Known rows, with every step that occurs
T-G-D-U: [ -2  21  -5  29  28 -17  -9 -15 -27 -17 -20  -5  15  15 -73  -6   6  30
  -1  18   9  -1  22 -20   9   5   0]
G-E-C-Z: [ -9 -12   5   5   2  -4  30  18 -37  -1   4 -13   7 -14 -14   4  21  25
  -1  -1   5  29  22  -7 -10   0  11]
R-F: [-16   5 -11  -3 -17 -27  -6   6  -8  -1 -33  15  13   9  -7 -12   5  -4
  16   0  -4   7   3   8 -10  -4  15]
T-G-D: [ -3  11  -1  16   5 -19  -5  -6 -30  -5 -23   2   6   9 -60 -10   6  12
  -4  16  18   2  14  -4  -2  -5   0]
X-F: [-11  -3 -13  -1  -7 -15 -17  17 -10 -23 -31   6  -5  12 -12  -2  -9   7
  -5  -6  16   8  13  14  -9  -2  20]
C-E-G-D-U: [ -5  40  13  29  34 -15  12 -10 -29 -11 -17 -21  33  10 -55 -17   8  20
  -6  12 -17  26  41 -23   8   1  12]
F-U-D-G-E-C-Z: [-12   5  -8  25  34   2  23  27 -25  -5  26 -43  16   4 -46  -6  29  12
  -3 -12   0  31  39 -15  11  -7   7]
Z-C: [-16   5  -2   1  -6 -15  -7  21   2  -4 -18  -7   1  -8  -8 -13  10   1
  -8  -7  -7  18  15  16  -6 -15  12]
C-E-G-D: [ -7  31  18  17  13 -18  14   0 -32   1 -20 -14  24   3 -41 -20   9   4
  -7  10 -10  29  32  -6  -1  -8  10]
T-G-D-U-E-C: [ -6  22 -16  43  61 -16  25  -2 -33 -13   6 -22  16   6 -82 -13  15  30
  -7  29   7  15  35 -35  25   3   0]
X-F-C-E-G-D: [  3  32  15  30   9   2   7  16 -34 -13 -34   1  15  20 -27 -28  21  10
 -10   7  19  37  36  12  -9  -7  30]
D-U-F-X: [-11  22 -14  11  11  -3  -8  10  -3  -8  -9  24   4  38 -40   7 -17   7
 -20   0 -10  -1  16   2  -1   6  35]
E-C-Z: [-19 -11   4  -2  -2  -3  14  25 -26   4   2 -13   4 -15  -2   9   6  16
  -5  -8  -6  22  22   4  -9  -1  29]
E-G-D-U: [ -9  30  -4  29  30 -20   7 -15 -23 -17 -12 -14  29  20 -65 -15  -1  24
   1   8  -5   3  24 -21   0   7   6]
A-E: [-10  -7  -4  -1   4 -24  -1   1  -8   3 -26   6  11  -4 -29 -19   8   6
  -3  -2 -15  19  15  -2  18 -13   0]
R-F-C: [ -5   7  -6   2 -24 -11  -5  14  -7   2 -34  24  18  20   0 -12  24  -2
  21   2   8  13   0  18 -13  -4  24]
G-D-U: [ -2   9  -4  17  21 -21   0  -4 -22 -19 -18 -11  18  16 -48  -7  -3  26
   0   5  -1   1  18 -16  -3   8   4]
G-E-C: [ -7  12  -3   8   4 -20  27  12 -27  -2  -3  -5  20  -2 -28  -5  14  14
  -1   2  10  18  14  -7  -7   0   0]
R-M: [  3  -8 -12 -19 -11 -48 -20   9   2   0 -23   6  10   5 -20  15  -6   4
  18  -4   3  15  -1   9 -18  -1   9]
D-U: [ -8   7 -10   6  12 -17 -12   0  -5 -19 -16  -8  17  10 -32   9  -3  18
   3   0  -9   3  15 -10   6   6  10]
R-F-C-Z: [ -7 -17   2   1 -25   5  -4  20 -17   4 -27  16   3   8  15  -4  30  10
  20  -2   4  24   8  19 -16  -3  36]
X-F-U-E-G-D: [  2  25 -20  19  36  -9  12   6 -21 -24  -3 -23   1  31 -50 -29  11  10
  -3  17  20  21  23  -1   7  -2  13]
T-G: [ -9   9  -8   6  -3 -16 -18  -2 -13  -6 -21   6   4   1 -43   7   6   6
  -1  12   9   4  11   3   7  -7   6]
D-G-E: [ -4   8  -5  16  10 -22 -11   9  -6 -19 -18   0  28  12 -49   4  21  10
  -5  -5   2  11  21  -8   5  -7 -14]
X-F-U-E-C: [ -3  18 -25   2  29  -6  14  29 -12 -18   6 -23  -2  16 -15 -11  12   7
  -6   6  15  26  20   6  11  -1  26]
A-E-G-D-U-F-C-Z: [ -5   3  -7  49  49  14  31 -11 -37 -10 -12   9  12  18 -61 -25  23  36
 -11   5 -11  25  37 -12  11  -4  15]
T-G-E-C-Z: [ -8  -2   4  16   9   1  20   7 -42   0   2  -7   2 -16 -39   3  29  29
  -3  12  16  28  26 -11   1  -4   8]

Rows
[ -5  24  -8  22  20  -6   6   6 -20  -9 -11  21   5  45 -57  -9 -18  13
 -22   5   0  -3  19  -5  -9   8  28] -> G-D-U-F-X
[ -1  18 -17  -3  25 -12  21  22  -9   0  19 -28  11   7 -24  -3  18   3
   1  11  -2  25  14  -1  17  -2  15] -> F-U-E-C
[ -6   8  -8  44  34  18  23  -2 -37 -18  -5   1  10  27 -52   0  13  32
  -8   6   4  13  29  -4 -10   7  25] -> E-G-D-U-F-C-Z
[-16   5 -18  13  22 -19   8   3  -5  -9  -1 -13  12   4 -46  -3   7  -3
  -1  16  -6  19  19  -9  18  -6   2] -> U-E-G
[  5  40  10  41  32   5   4   6 -32 -26 -29  -8  24  28 -41 -25  20  27
  -8   8   9  33  44  -5   1   2  32] -> X-F-C-E-G-D-U
[-12  38  22  25  17 -13  17  12 -22   3 -18 -21  15  -8 -31 -38  21   3
 -16   4 -15  40  40   3  -4 -20  13] -> Z-C-E-G-D
[-13  13 -10  -1 -11  -6  -5  19  -6   4 -13  32  -4  31 -26   4 -17 -10
 -22  -2   0   2   8  18 -11  -3  33] -> U-F-X
[-13  61  12  43  39   4  20  13 -18   1  -8   4  12  25 -52 -36   6   7
 -36   6 -24  33  49  -3  -2 -11  38] -> Z-C-E-G-D-U-F-X
[-16  -4 -16  32  23 -24   1  12 -11 -16  -6 -19  21  10 -67  -6   9  -3
  -5  -6   4  13  31 -19  15 -11 -18] -> U-D-G-E
[-11  15  16   2  -1 -11  -2  27  -5   2 -22 -15   4 -18   1 -15  18  -3
 -15  -4 -19  41  31  13   3 -20  18] -> Z-C-E
[-13  16 -20  14  22 -14 -16  18   3 -10   2 -30  19  22 -50  -3   6 -11
   0 -11  -6   8  24  -1  19 -10   6] -> F-U-D-G
[-13   8 -28  16  26 -13   1  -3  -9 -24 -16   6   8  19 -40  14 -14  12
 -11   0  -7  -4  13  -4   2   5   9] -> D-U-F
[-25 -14  -5  36  32  -7  25  28 -31  -6  15 -32  15  -9 -51  -3  19  11
  -9 -13  -1  29  46 -22   9  -8   1] -> U-D-G-E-C-Z
[-15  31 -21  40  44 -14  21 -18 -27 -23 -12   0  19  29 -73  -8 -12  19
 -13   8  -4  -5  22 -15  -4   6   4] -> E-G-D-U-F
[-11  29 -24  33  41 -10  14  28 -20 -23   6 -31  17  24 -52 -22  16   7
  -9 -13  20  22  37  -8  10  -7   7] -> X-F-U-D-G-E-C
[-10 -13  -5  28  53  -3  35  15 -37 -12  16 -34   5  -3 -43  -6  13  36
  -7  13  -7  28  40 -31  11   8  14] -> G-D-U-E-C-Z
[ -4  33 -17  45  37   2  21  -9 -28 -21 -11   9  22  39 -66  -8   7  21
  -7  10   8   2  20  -5  -6   6  13] -> E-G-D-U-F-C
[ -3  24 -20   2  24 -11   6   1  -1  -7  11 -25  13  16 -41  -5  17  -2
   6  18  -5  22  13  -2  20  -5   8] -> F-U-E-G
[-10  24  -3  35  45 -23  16 -23 -22  -8 -18  -7  31  12 -75 -38  10  29
  -2   8 -19  15  33 -28  20  -2  -4] -> A-E-G-D-U
[-16  37 -22  31  30 -21  25  16 -17  -1   5 -21  34  21 -48 -31  30  -4
  14  -6   0  21  28 -14   9  -8   2] -> R-F-U-D-G-E-C
[ -4  39  -6  34  32   8  11   0 -17 -15 -16   5  26  21 -41   5  14   9
 -11   9 -13  27  34  -1  11  -1  27] -> D-U-F-C-E-G
[  9  22   0  33  32   4  18   6 -34 -17 -23   3  16  27 -40  -5  12  17
 -15  10   1  24  30  -3   1   1  17] -> G-D-U-F-C-E
[ -3  15 -18  21  24 -16   0  10  -7 -14   5 -30  22  23 -62  -8  20  -2
   2  -5   6  16  24 -12  17 -10 -12] -> F-U-D-G-E
[-10  30 -17  28  36 -15  21  20 -17  -7  19 -36  30  16 -60 -14  23   1
  -2  -8   4  20  31 -15  15  -8  -5] -> F-U-D-G-E-C
[  3  26 -12  14  32 -14  19  -3 -18  -7   9 -29  15  24 -58 -21  17   4
   3  22   4  20  17  -9  13  -4   1] -> F-U-E-G-D
[-14  13 -22  25  44 -17   5  -6  -2 -21   3 -21  22  10 -60   1   6  13
   2  19 -14  16  28 -25  28   3   3] -> D-U-E-G
[-23  10 -15  38  34 -23  23  21 -22  -7   7 -24  29   3 -64 -11  13   0
  -8  -8   2  18  37 -22  13  -9 -10] -> U-D-G-E-C
[-11   7 -10  24  31 -23  21  -2 -22  -9  -2 -17  13  11 -63 -18   8   3
  -3  21   4  16  22 -16   9  -4  -5] -> U-E-G-D
[ -7  -8 -22  13  34 -18  -2   4  -2 -22  -3 -18  11   8 -44   8   4  15
   1  15  -9  15  21 -21  25   5   1] -> D-U-E
[-10  40  -5  40  48 -11  25 -11 -34 -17 -17  -7  22  18 -63 -11  -3  14
 -19  12 -16  19  39 -17   5   0   9] -> C-E-G-D-U-F
